Known rows, with every step that occurs:
sulem > zevot: [ -7  -7 -46 -15   0  17   1  13  11  -9  -3 -17   9   0 -13  12   2 -29
  -5  11  11  -5  -7   0  11  -6  12  -9  -2 -11  -3   5  10   7 -31   5
  14   2   5 -12   3  -3 -22  -5 -14  10  25   7  -2  -6   1  -9  14]
reritu > tonaz > meri: [ 11 -33  49 -18  -9 -17  -9   9  -1   1  22 -26   1 -10   9 -14  13  15
 -17  66  -3  12  33   1 -19  -2   0 -18   2 -30  -8   5 -29 -14   5 -19
 -10  19  -2   2  -2  -1  10   6  -5   6 -14 -19   1   0   2   3   7]
reritu > tonaz > sulem > zevot: [  5  -4 -23 -22   4 -18 -21 -22   3  -6 -11   8  33   9  10  -9  18  -8
   3  31   8  24   6  18   3  -4 -18   4  -5   3   9  12 -20 -10 -28  -2
  18  22   1 -11   7   0 -51   1   5  16  10 -16  12 -16  -7 -13  -8]
sulem > zevot > navakib: [ -8  16 -27  13   5  24  -2  20   4  -3  -6  -7   6  -4 -10  17  -7 -22
  -2  14  -6 -13 -26 -18  28  -7   5   2  -3  27  22   3  19   3 -43   4
  -5 -20  17  -8   0  -2 -23   9   2   3  50  17   5  -5   9  -7 -21]
meri > zevot > reritu: [  0   6   8  14   2   8  16 -47   8   7   2 -29 -27   7   2  28 -13 -32
  14 -26  18 -36  -8   5 -55  -1  15   8  -3  -5 -17  -7  17   1 -26   9
  27  11 -16   3  -5  10  54  -8 -13  -3  25  31 -13   2   8   4  -6]
navakib > tonaz > meri: [  1 -32  35   1   6 -10   8  50  -8   9  49  -8   1 -20  -1   0  -6  20
 -13  37  -4 -11  12   5   6   7  16 -17   6 -19 -20  -1 -26  -4   6  -8
 -12   1  -3  -7   3   1   3 -10   2 -11 -29   7 -10   5  -3   9  24]
tonaz > sulem: [ 11 -24 -86   6  -4  -1  11  16  -4   0   4 -11  -7  -1  13  11  -9   9
  24  29   5 -10  14   7   1   5 -15  12 -12   8   0   9  10   1   1   2
   6   1   0  -3   5  -1  -8   1   7  13 -22  13  10   1  -9  -9  22]
reritu > tonaz > sulem: [ 18 -27 -23   3  -4 -22  -6  -7  -5   0 -20  -6  12   3  20  -4  -1  22
  19  49   2  26  23  15 -19   4 -20   5 -14   0   5  15 -20  -7 -12  -8
  15  18  -4  -6   3  -7 -18   6   7   9 -10  -8  11  -8 -19  -4   3]
navakib > tonaz > sulem > zevot > reritu: [  9  14   3 -10  20  -2  -6 -24   1   3  25  28  27  -1  10  -3  -8 -29
  26 -13  -7 -17 -20  20  14  -1  14  19   3  18 -14  -4  -9  -1 -36  21
  24   6   6 -19   5   9 -21  -1  21   9  20  22   6  -7  -4  -6 -11]
reritu > tonaz > meri > zevot > bibop: [ -7 -16  65  -9  -1 -24 -13 -35  -7   3  -4 -16 -10   0   4 -35  12  35
 -39 -20  19  16  30  15 -23  -1   4  -2  15 -17  -7 -12 -24 -10  63 -18
  -8  21 -37  22   3  12  42 -12 -28  -4 -46 -35 -19   7  -5  16  19]
meri > zevot > reritu > tonaz: [ 11   5  68   6   5 -10  -3 -65   3   8  -4 -25  -8  12  10  17  -8 -22
  12 -10  14   0  -2  11 -66  -3   4   3  -2 -15 -12  -3   4  -5 -30  -3
  37  33 -21   7  -8  10  45  -1 -10  -4  31   3  -6  -6   0   6 -29]
zevot > sulem: [ -2 -12 -85  12   4  24  14  16   0  -1 -13   2   0   1 -11 -18 -10  21
  23  41 -24 -21  11 -10  -5  -3   2   2 -13  -1  -3   7   4   5  23   7
  -3  -9   3   0 -23  -6 -12  -6  -9  -4  14  45 -16   9  -9   2  41]
lafit > zevot > reritu > tonaz: [  5  -9  55  11  -4  -3   0 -67   9   4 -13 -11 -15   3  14  -9  -4 -20
  21  15   2  18   0   6 -54  -1  -4   5   5 -16  -7  -2   9   9 -27  -4
   2  15  27   2 -13 -16   9  14 -10 -10  19  -3   7   6 -19   4 -30]
lafit > zevot > reritu: [ -1 -13  -1  15  -5  14  14 -49   9   2  -1 -10 -33   1   5   9  -7 -39
  24   8   8 -16  -6  -2 -32  -1   0   9   7 -16 -10  -5  26  18  -8   9
  -8  -1  26   5 -10 -12  19  14  -9  -6  12  16   5  14  -8   2  -7]
sulem > zevot > bibop > tonaz: [  0  27 -19  -8 -12  17 -11  10  11 -19 -50   7  -6  13 -26  -6   9  26
 -31 -55 -13  23  -6 -11  45  -3   2   3   2  -3  15  -9  24  21  38  14
  12 -10  -2   6   1  -9   9  -1 -14   8   1 -12 -18  -6  -4   0  12]
meri > tonaz > sulem > zevot > reritu: [ -7  31  -7  -9  -2   3  -6 -33  10  -5   6  39  31  15  17  -1  12 -34
  24  -8  15   7  -4   3 -10  -1  -8  -1  -2  -4  -2  -3  25   1 -21  23
  13 -13   1   2 -11  18  -4   1  23   9 -11  -2  24  -7   4  -2 -12]
bibop > tonaz: [ 12 -15 -28   7 -21   8  13  43   4  -5 -31  -9 -21   6 -13  22   1  41
  -3  -8 -14   7  -5 -21  -6   7  -9 -13 -15 -13   5   5  16  12   7   4
  20 -11   4  -3  -4 -15  10   7  -7   0   2   7  -7  -5   0  -4  -3]
meri > tonaz > sulem > zevot: [-17   7 -42 -13  -4  -3  -5   2   3  -5 -26  37  39   9  10   1  12  -3
  16  -2  27  21   7   5  10  -1 -16 -15  -2  -7   4   8  12   0   8   7
  -3 -12  -1   1  -4   9 -33  -9  19   4 -39 -18  17 -10  -3  -4   4]
sulem > zevot > navakib > tonaz: [ -8  21  16  23  21  17  -3  28  -6   5   5  18  17  -9 -13  12 -18 -15
   1  -6 -14   2 -42  -7  34  -2  17  -2   5  24   8   4  -5   2 -15   4
 -10 -22  12 -22   3  -5 -31  -2  17 -14  44  15  -1 -11   0   3 -12]
sulem > zevot > reritu > tonaz > meri: [  8   1  85 -41  -2 -12 -29 -34  15  -2  45  -7  15  -1   5 -22  20 -25
 -22  43  -7 -10  11   8 -18 -10  13 -10  12 -26  -5  -1 -13 -14 -47  -3
  16  24   6  -3  -5  12   2  11  -3  20  29 -13   6  -6  15   1 -32]
zevot > navakib > tonaz: [  8   0  20  45  17  10  14  40 -16   9   2   2  -1 -13  -1  12 -32  20
  16  -2 -18   3 -26 -12  20   2   6   3  -4  25   4   5  -4   7  -1   0
  -4 -22   9 -15  -1  -7   7   1  12 -20  28  24 -13   1  -9  10  -5]
sulem > zevot > bibop > tonaz > meri: [ -5  19  17 -32 -16   6 -15  34   9 -16  -6  10  -6   1 -21 -30  31  34
 -53 -31 -14   4  13 -10  47  -4   0  -9  10 -12  13 -14   9   4  34   0
 -12  -5  -7  12   6   0   7   3 -11  16 -33 -31 -11   1   9  -2   6]
lafit > zevot > bibop: [-12 -10 -34  21  -3  19  13 -30   1  -9 -39   4 -35   4  -5 -23  -8   5
  -2 -17  10  19  10   0   4  -2 -10  15  11   1   6  -8  23  32  56   4
 -27  -6  18  11  -1 -20  12   0 -25  -9 -35  -8  -7  21 -27   6  34]
sulem > zevot > bibop > tonaz > reritu: [ -2  39   4 -18 -16   4  -8  21   0  -8  -6 -30  -1   8 -24   3   3  12
 -32 -36  -7  25 -11  -8  52   1   7   1  -1   7  12  -2  -3  19  56   9
  13  -5  13  -4   8 -11   3   8 -11   6  26 -25  -2   5  19 -16  20]

Rows:
[  5  25 -10  -4   7  -9 -24  -6  -3   1  -7  20  32   4  13 -14   2  -4
  14  20  -9  11  -5   2  20  -3 -20  12 -10  37  25  12 -15 -20 -54  -5
   7  -1   9  -8   4  -1 -46  14  23   9  31 -10  23 -13   1 -10 -40] -> reritu > tonaz > sulem > zevot > navakib
[ -8 -23   8  -8  -5 -11  14   9   0   9  28 -27 -19  -7  -1   9  10  -6
 -19   6  24 -28  23   6 -27   1   9 -15   5 -22 -15  -2  -8 -13   8 -15
  -9  13 -25   9   6  12  23 -15 -17   2 -27   0  -6   8  15   4  24] -> tonaz > meri > zevot
[ 30  -7   5  -4  -1 -16  -9 -54   1   1   9   0   5   7  26  -1  -9   1
  33  31 -11   6  18  14 -31   0 -13  22 -11  -1  -1   6  -5  -8 -36   4
  27  19   0  -4  -6   3  17  14  15  12  19   2  11  -6  -9  -3 -27] -> zevot > reritu > tonaz > sulem
[-12  39 -31  12   1   5  -5  21  -3  -3 -11  47  33   8  13  -3   5  -1
  22 -10  11  16 -11 -14  31   0 -20  -5  -4  24  18   8  13  -4 -24   8
 -18 -35   5   4  -5  11 -32   3  29  -3 -16 -13  28  -6   3   0 -21] -> meri > tonaz > sulem > zevot > navakib
[ -7  -1  17   6 -14  -2  15  27  -8  11  26 -40  10  -2   3  39 -10   6
   8  30  26  41   7  -5  -8   7  -2 -23  -9 -21  -9  14  -1  13  51   1
  -3 -13  10  -8  -6   0  19   1   7 -25 -28 -22  15   8  20   1  29] -> meri > tonaz > reritu
[-10 -16  27 -15   3 -19  -1 -26  -3   8   0   6   6   0   2 -36  24  19
 -11  29  -3 -19  28  14 -47  -4   9 -16   2 -17 -14  -2 -46 -31  23 -22
 -25  23 -27  18 -13  12  -5 -14 -10 -14 -34   9 -19   5   2  12  21] -> reritu > tonaz > meri > zevot > sulem
[  8  15  50 -19   4   1 -21 -51  15  -5  -1 -11  13   5   0  -1   3 -31
   2  19  -2   2  -8   5 -21 -12  10  -2   2 -11  -2   3   6   0 -44   8
  36  19   5 -11  -6   1   8   9  -5  12  53   1   5 -13   4  -3 -31] -> sulem > zevot > reritu > tonaz
[ 15   0   7  -3 -25  -4  15  47  -5   6   6 -49 -18  -2 -14  41  -2  14
  -1  14  -7   8  -9 -15  21  10  -8 -12 -14  -7  -2  13  -4   6  37  -2
  17  -2  18  -9   5 -16   8  11   0  -4  19 -14   8   2  25 -13  -2] -> bibop > tonaz > reritu
[  3  12 -62 -17 -13  -2  -5  27   9 -10 -20  19  15  11  -6   9  22  13
   4 -16  -3  -5   0  -3  26   4 -21  -2 -11   8   8   2   7  -8 -19   6
  15  -6   6  -6  13  -8 -46   5  14  15  -2  -7  12 -15   2 -17 -20] -> bibop > tonaz > sulem > zevot
[  9 -20  12 -11 -25  -5  11  64   5  -7   8 -21 -20  -7 -13   3  25  42
 -25  13 -14 -13  19 -22   6  10  -5 -23  -5 -29  -4   0   1  -6  12  -8
 -10 -10   2   9   2  -6  10   8  -8  13 -25  -8  -4   3  12  -1  -8] -> bibop > tonaz > meri
[  9  -4   9  -7 -21  -2  -3  38   0 -14  -9  -9 -31  -2 -11 -24  13  64
 -42 -19 -22   0  24 -17  27   4  -5  -6   4 -14   8 -11   8   7  75  -2
 -19 -14  -9  20  -2  -4  33   7  -9  14 -48 -17 -17  11  -2   5  17] -> zevot > bibop > tonaz > meri
[-10  -8  22  15   0  -3  14  23  -7  11  33  -9 -20 -10   0   7   4  -9
 -15  -6   7 -47   3 -10 -10   4   3  -8   3   9   3  -6  -5 -18 -13 -19
 -26 -12 -14  16   3  13  20  -1   0  -5 -17   4   1   9  21   7 -12] -> tonaz > meri > zevot > navakib
[ -4  27 -68   6   6   7  -6  15  -3  -3   5  22  13  -2   4   0  -2 -28
  18   0  -7 -14 -11  -6  31  -2 -10  15  -7  39  24   9   7  -9 -55   4
  -8 -18  12  -1   8   0 -39   9  24   9  22   9  20  -5   4 -12 -16] -> tonaz > sulem > zevot > navakib
[ -8 -10  24  49  15  11  21   7 -13  11 -13  20 -10 -11   2   1 -22  -2
  20 -16  -9   9 -35  -9   7   6  -1   1  11  18   1   1  -3   7  -2  -6
 -36 -26  32  -8   4 -22 -24   4   6 -40  -1   7  -1   9 -21  11 -10] -> lafit > zevot > navakib > tonaz
[ -4  11  -7  44  23 -15  18   5 -25  17  -4  30   8  -4  14  18 -22   5
  27 -43   7 -14 -22  13  -9  12  -5  18  -3  46  -1   0 -17 -15  -8  -5
  -7  -8 -19   0  13   7  -8 -13  23 -20 -16  17   0   0  -9   7   0] -> meri > zevot > navakib > tonaz > sulem
[ -1  -1 -25  -8  18  -6  -4  11  -6  -1   6  39  39  -2   2   0   0  -2
   8  -5  -1  13 -12  20  38   2  -5   6   0  11  -9   7 -20  -2 -12   5
   8   1  -1 -23  13  -1 -47 -14  15   3   7  10   3 -10  -9  -8  18] -> navakib > tonaz > sulem > zevot
[ -5  12 -39  -3   4  23 -11  -5   8 -14 -21  -8   3   4 -15 -17  -6  -1
 -22 -14   0  17  -3  -1  33 -11  10   8   7   5  14  -4  19  21  22  12
   5   0  -6  -2   0  -1   8  -8 -21   6   7  -2 -19   1 -11   1  31] -> sulem > zevot > bibop
[-12 -10  20  -8   0  -4   6  -6  -6   1   3 -20 -20  -2  -4 -19   3  18
 -38 -29  17  -6  18   9 -15   0  12   6  11  -9  -6 -15   0  -1  68 -10
 -17   7 -33  23   4  12  40 -22 -22  -5 -50 -11 -20  15   3  13  42] -> tonaz > meri > zevot > bibop
[ -4  14 -38  -7  22  -3 -18  -5 -13  -4 -16  43  27   1  -2 -23  -9  10
  -7 -41  -3  22  -2  24  54  -5   1  25   9  27   3  -8  -9  10  38  13
   3  -2 -10 -10  11   2 -17 -14   6   5 -15  -1  -8  -3 -19   0  44] -> navakib > tonaz > sulem > zevot > bibop
[ -2   5  45  -8  -2  -5  12 -27   6  10  44 -23 -25  -3   4   9   1 -33
  -8   3  14 -51   8   6 -47   1  19  -3   8 -24 -19 -15   5 -14  -1  -4
   3  14 -19  16  -3  22  47  -5  -8   2  -3  13  -5   8  20   6 -10] -> tonaz > meri > zevot > reritu
[  0  -2  82   0  14 -14  11 -19  -5  16  47  -1  -9 -10   3   5  -9 -16
  -5 -12   9 -34  -6  16 -31   5  23  -2  18 -13 -30 -14 -22 -14   8  -4
   0  19 -21   1   2  20  41 -16  -1 -12  -6  18 -13   6  13  15  -3] -> navakib > tonaz > meri > zevot > reritu
[ -8  -5 -23  40  -1  17  19   2  -1   4 -21  -3 -27  -6   1  10 -14 -21
  20   0  -4  -4  -9 -20 -10   2 -10   4   0  18  16   3  22  11 -13  -6
 -41 -26  35   5  -3 -22  -9  14  -5 -17   3  11  14  13 -10   3 -19] -> lafit > zevot > navakib
